Each row was made from one walk, in order. Every step used is in the known rows, and no mark comes twice. Write each row's walk.
Known rows
A -> V: [  0.4   7.8 -21.0   5.2   4.3 -18.8  -1.0 -10.7  -7.5   0.3   0.3  -5.0
   5.6  12.6 -17.0  12.4  -2.3  11.9 -10.7  17.4  -5.2  -8.4]
Q -> Y: [ -5.2   7.5  -1.1  -9.8  -3.8 -15.3 -14.3 -12.5  -7.0   4.1   7.1   7.4
  -6.9  19.5  -3.4  13.4   2.5   2.4 -11.1  16.7  -2.9 -20.0]
Y -> Q: [  0.2  -6.0 -12.8  -1.2  -1.2 -15.1   3.2  -7.6  -6.8  -5.1  -4.1  -4.1
  -9.4  21.6 -15.9  11.1  16.3   8.0 -22.5  22.5  10.5  17.3]
E -> Y -> A: [  1.9 -11.3  -7.5  -6.0   4.2 -16.2   1.9   1.6  -0.7  -5.1   1.6  -6.3
  -4.0  32.9  19.0  -6.0  21.4   7.5 -18.3  26.6   2.2  13.4]
E -> Y -> Q -> K -> A: [-10.2 -11.6 -11.8  -0.5 -17.5 -13.2   9.2  -7.4   2.3  30.4   1.3 -11.9
  -5.1  67.8  17.8  -2.7  20.7  11.2 -25.1  30.0   8.7  43.5]
K -> Q -> Y -> S -> V: [  5.6   6.7 -24.1  -9.6  -6.5 -11.0  -0.9 -20.7  -7.6 -11.7   1.1 -11.2
 -39.9   7.0  -6.4   0.2   6.3   7.8 -26.5   5.5 -14.1   9.2]
E -> Y -> A -> K: [ -5.7  -7.7  -9.7   4.9  -2.3 -18.5  -9.1   4.6  12.7  -4.6  -4.4  -0.2
   4.7  20.7  20.5  -1.8  22.4   9.3 -12.4  16.6   3.6   0.3]
Y -> Q -> K -> A: [-14.8  -7.3  -6.1   0.8  -7.7 -12.5  10.2 -20.7   3.6  27.4  -0.7 -15.6
  -5.8  50.0  12.8  -2.4   4.3  16.0 -30.1  32.7   3.6  34.0]
K -> Q -> Y -> A: [ -1.5  -3.4 -12.4 -11.7  -0.7 -11.9  -8.5  -7.7  -4.6  -3.2   0.8  -9.4
 -32.9  41.7   2.1   7.7   9.4  12.0 -19.7  33.9  -2.3  -2.3]
Y -> Q -> K -> A -> V -> S: [-14.5  -4.9 -30.0   8.8   0.3 -11.4   8.8 -13.9  -1.0  22.6   6.8 -37.3
   3.8  38.7  16.7 -16.0  -6.6  27.2 -33.0  31.8   6.0  26.7]
S -> V -> A: [ -6.1   9.4 -19.7  -3.9  11.3 -19.1   1.9 -40.2 -15.4  -4.0  11.2 -30.5
  -0.5  -7.5  23.5 -15.1  11.0  13.2 -10.2  13.2 -11.2   9.6]
E -> Y -> A -> V: [  7.6  -2.0 -29.6   5.1   5.8 -17.6   2.9   7.2  -5.2  -2.9   1.4 -17.8
  -1.7  41.9   5.6  -1.6  13.3  15.7 -18.9  27.6  -4.0   5.6]
A -> V -> S -> Y -> Q -> K: [ -2.5   8.7 -30.3  -7.8  -4.0 -10.2  -1.6  -4.8  -1.7  20.8   7.4 -38.1
   7.2  28.3  -3.4 -10.9   7.5  19.2 -29.0  17.1  10.4  10.4]
S -> Y: [ -1.7   6.2   7.3 -16.0   1.7 -17.7  -7.5  -6.1   0.3   9.2   0.6  -0.1
   2.6   0.1  -3.6   3.5  19.0   5.1  -6.8  10.2  -2.2  -5.6]
V -> A -> Y -> Q -> K: [ -6.4   0.2 -22.0  -1.9 -14.3 -15.0  -6.0 -23.7  -4.0  21.7  -3.2 -26.5
  17.6  47.1  18.7  -8.8  16.4  17.9 -29.5  37.5  22.3  21.9]
K -> Q -> Y -> S: [ -1.3  -4.4  -9.0  -9.3  -8.1 -10.0  -5.1  -2.0  -1.7  -5.7  -2.8   4.8
 -27.7  18.5  -4.2   6.1   2.8   5.5 -25.1  20.9  -2.2   2.3]
V -> S -> Y -> Q: [ -0.9  -5.0  -8.7 -15.1   2.7 -12.0  -4.4   4.3  -3.0  -3.1   4.1 -21.2
  -3.7  -2.6   1.6 -11.0  24.8  11.8 -23.1  14.1  14.7  12.0]
A -> Y -> Q -> K: [  0.2   0.7 -15.7  -3.0 -21.1 -13.7  -5.4 -17.4   1.9  19.7 -10.4  -6.6
   9.2  46.7  -8.0   8.6  18.5  10.7 -29.3  24.6  22.4  15.6]
S -> V -> A -> K: [-13.7  12.7 -20.7   7.0   4.8 -22.0  -8.0 -36.8  -0.9  -3.6   5.3 -24.2
   9.4 -21.5  22.3 -10.7  11.1  15.0  -4.7   3.5  -9.1  -2.6]
K -> A -> Y: [ -5.9  -4.2   1.9   2.0  -6.2 -20.8  -6.6  -7.8   2.9  13.0  -8.4   4.0
  10.1  15.5  11.7  -1.8  13.8  16.2  -9.7  28.4   2.1   7.9]
V -> A -> K -> Q -> Y: [-17.1   4.8 -12.4  -1.7 -11.3 -16.8 -24.3 -13.9  -0.6   6.1   2.2  -6.5
  -7.4  16.3  11.0   6.7   8.9  12.1   0.2  24.6   2.4 -13.5]
E -> Y: [ -1.1  -6.3  -3.2  -5.7  -6.9 -16.9  -3.5  -3.5  -4.9   2.3   2.2   9.9
   5.1  19.8   4.4   8.2  23.3   0.1  -5.1  13.8   4.8   6.9]

Write each row's walk
[ -8.4  -0.9 -10.4   2.3 -15.0 -12.7 -15.9  -0.8  12.2  -5.0  -8.7  12.1
 -18.5   4.4  -3.7   9.8   2.6   7.3 -18.6  11.9  -0.7  -8.0]  A -> K -> Q -> Y -> S
[-13.2   0.0   2.8  -0.7 -15.3 -17.3  -6.2 -24.3   9.1  34.8  -5.5  -2.1
  17.4  36.5  23.6  -4.9   5.5  15.6 -16.2  28.1   4.8   8.6]  Q -> K -> A -> Y
[ -9.1  -0.8  -8.9 -17.8  -5.3  -8.4  -3.0 -11.1   2.5  18.5   7.4 -27.1
   3.1  17.1  13.8 -14.9  16.4  11.6 -28.3  13.5  15.8  15.8]  V -> S -> Y -> Q -> K
[-11.0  -0.3  -1.9  -9.7  -8.1 -13.3   5.1 -11.2   7.4  39.5  -0.5 -21.3
  -7.8  49.1  11.2  -6.9  17.8  15.4 -26.8  25.9   1.1  31.4]  S -> Y -> Q -> K -> A
[ -5.1   1.8 -21.2   3.2   9.6 -15.3  -4.3  -8.7  -8.6  -7.9   7.8 -15.7
  12.6  -9.3   2.9  -5.6  -5.9  15.3 -12.2  14.6   2.0  -8.6]  A -> V -> S
[ -0.5  -1.0 -35.3  -3.3   6.7  -9.7  -9.1   0.0 -10.7 -10.0   8.3 -30.7
 -24.0  30.0   6.4  -6.7  -3.2  23.6 -24.1  33.2  -0.8  -9.2]  K -> Q -> Y -> A -> V -> S
[ -9.5   1.6 -28.2   7.8  -0.3 -16.4   0.2 -28.4   3.7 -13.2  -4.3 -25.3
 -12.4 -21.4  23.4 -17.8  11.8  18.8 -18.0   8.5  -9.0  19.7]  Y -> S -> V -> A -> K -> Q
[ -4.7   5.5 -15.2   2.2 -10.2 -15.1   7.6 -33.6   8.7  22.2  -5.2 -20.8
   2.3  15.1  32.0 -25.0   2.9  19.2 -36.6  13.7 -10.3  25.6]  Q -> K -> A -> Y -> S -> V
[-19.8   1.9  -4.9   6.6   2.7 -21.3 -13.2 -20.0   4.3   1.2   1.3  -8.3
  20.5  -8.7  25.1  -5.6   5.3  12.2  -2.9  18.6   2.4  -8.2]  V -> A -> K
[ -3.2  12.9 -24.7  -6.6   7.5 -14.5  -1.4 -28.5 -12.4  -6.3  13.7 -31.8
 -13.5   0.1  31.2 -24.4  -1.2  11.9 -31.8  15.0 -16.9   4.0]  Q -> Y -> S -> V -> A
[-10.0   5.6  -8.0   1.7   0.6 -17.2 -19.3  -6.7  10.0  -1.4  -0.1  -2.9
  -7.0  21.0  10.4   3.0   1.3  10.6 -19.9  20.4  -4.0 -26.6]  Q -> Y -> A -> K
[-20.9   0.7 -16.0   5.6   4.0 -13.0   3.3 -22.5   1.3  25.2  11.1 -27.6
  15.8  20.8  30.7 -19.4 -16.5  23.0 -20.7  25.9  -4.4   5.8]  Q -> K -> A -> V -> S
[ -6.6   2.0 -27.1   8.7  -0.7 -19.2  -1.6 -14.3   3.6  -8.2   3.4 -21.9
   6.4 -13.8  40.3 -25.5  18.6  11.5 -18.0   3.5  -7.4  18.9]  E -> Y -> S -> V -> A -> K
[  3.6  11.7 -29.2   1.5   9.0 -16.4  -7.7  -2.6  -8.1   1.1   6.0 -20.9
 -12.4  41.7  -3.8   3.5  -7.0  17.0 -27.4  32.1 -11.4 -20.3]  Q -> Y -> A -> V
[ -2.9  -6.5 -15.7  -6.3 -19.6 -11.7   3.8  -9.3  -1.3  19.6   0.8  -5.3
  -1.6  59.8   2.1   8.3  23.3   2.9 -24.8  19.9  16.6  29.4]  E -> Y -> Q -> K
[ -0.8   9.0 -17.1  -8.3   8.6 -15.9  -8.4   1.2  -4.9   3.5   8.2 -22.3
  11.3 -12.1  -0.1 -10.3   6.3  16.4 -10.7  10.2  -1.4 -13.0]  A -> V -> S -> Y
[-11.4  -4.0  -5.4   3.5 -11.1 -17.3 -12.6 -12.7   9.6  -3.2 -11.8  11.7
  -5.4  -2.8 -12.8  20.0  15.4   8.6   2.3   9.3   6.1  -2.7]  A -> K -> Q
[  4.8   5.2 -34.6  -1.0   0.2 -13.7  -6.3  -1.0  -8.6  -3.5   0.9 -20.2
 -31.0  51.4 -13.9  11.1   1.4  20.2 -22.2  34.6  -7.1  -8.7]  K -> Q -> Y -> A -> V
[-11.9  -1.5  -2.7  -6.8  11.9 -15.8 -15.7   1.0  16.9  -5.2   1.4 -22.8
   9.3 -21.8  32.3 -24.4  14.6  17.9 -16.1  11.2   3.8 -13.1]  V -> S -> Y -> A -> K
[ -9.1   1.4 -29.4  12.2  -6.3 -14.7  11.5 -14.5   0.3  28.7  -0.2 -25.8
  -3.2  60.0  -4.6   2.4  -3.1  23.9 -30.4  33.8  -2.1  29.3]  Y -> Q -> K -> A -> V
[ -2.3  -4.6 -11.5   0.8   1.5 -17.3  -4.2  -8.8  -0.9  -3.5  -5.7 -14.2
  19.3  -2.4  32.7 -23.5   7.4  16.0 -27.1  32.4   7.5  11.1]  V -> A -> Y -> S
[ -7.2  -0.4   5.6 -17.9   7.9 -14.2  -9.9  -4.4  -0.6   0.4   8.0 -10.4
   8.0 -21.1  16.7 -14.2  15.1   8.9  -9.1   7.8   4.6  -7.9]  V -> S -> Y
[ -3.0   1.4  -4.1  -6.6  -0.2 -12.4  -6.0  -3.9  -0.5  -3.6   2.3   3.8
  -8.7  10.7   5.8  -1.7  -5.9   2.5 -30.3  18.1  -6.0  -9.5]  Q -> Y -> S
[ -2.6   5.1 -29.6  -2.0  13.8 -12.7  -9.9  -1.4  -9.1  -7.6  13.9 -32.2
  -6.1  22.6  16.4 -14.4 -11.3  21.4 -29.3  30.1  -3.8 -21.7]  Q -> Y -> A -> V -> S
[-20.7  -2.1   7.0  -2.1  -3.3 -14.8   4.4 -30.1   6.8  31.4   4.4  -5.4
   6.1  33.9  26.3  -5.5  -4.6  11.5 -15.9  25.9  -6.1  13.7]  Q -> K -> A
[ -2.1   5.8 -30.5  -8.4   0.2 -11.8  -0.1 -27.5 -14.0  -9.3   9.1 -30.7
 -31.3   7.5  19.9 -16.8   6.3  14.6 -25.8  17.9 -14.4  16.0]  K -> Q -> Y -> S -> V -> A
[  1.1  -1.5 -26.3  -3.0   4.6 -16.5   9.8 -18.3  -9.2  -9.6   9.3 -27.3
  -2.3  -0.2  39.6 -29.7  19.6  10.0 -24.2  11.4  -9.3  29.4]  E -> Y -> S -> V -> A
[ -4.5 -13.5 -15.9   2.5 -10.4 -16.3  -8.6   5.5  10.9  -6.0 -10.3  -0.8
 -13.6  26.9  10.1   6.0  29.5  12.0  -7.3  19.8   8.1  13.1]  E -> Y -> A -> K -> Q
[-16.7  -6.0  -3.8 -12.9  -3.3  -9.9   2.9 -10.4   6.7  30.0   6.9 -32.8
  -0.8  27.2  29.5 -25.2  14.6  19.6 -28.9  25.1   8.0  29.9]  V -> S -> Y -> Q -> K -> A
[  8.1  -0.5 -20.7  -4.3  -1.6 -15.4   9.4 -13.1  -5.0 -12.7   2.3  -8.8
 -10.5  -2.2  13.7 -12.2  19.2   3.5 -25.0  -1.6  -9.4  23.4]  E -> Y -> S -> V
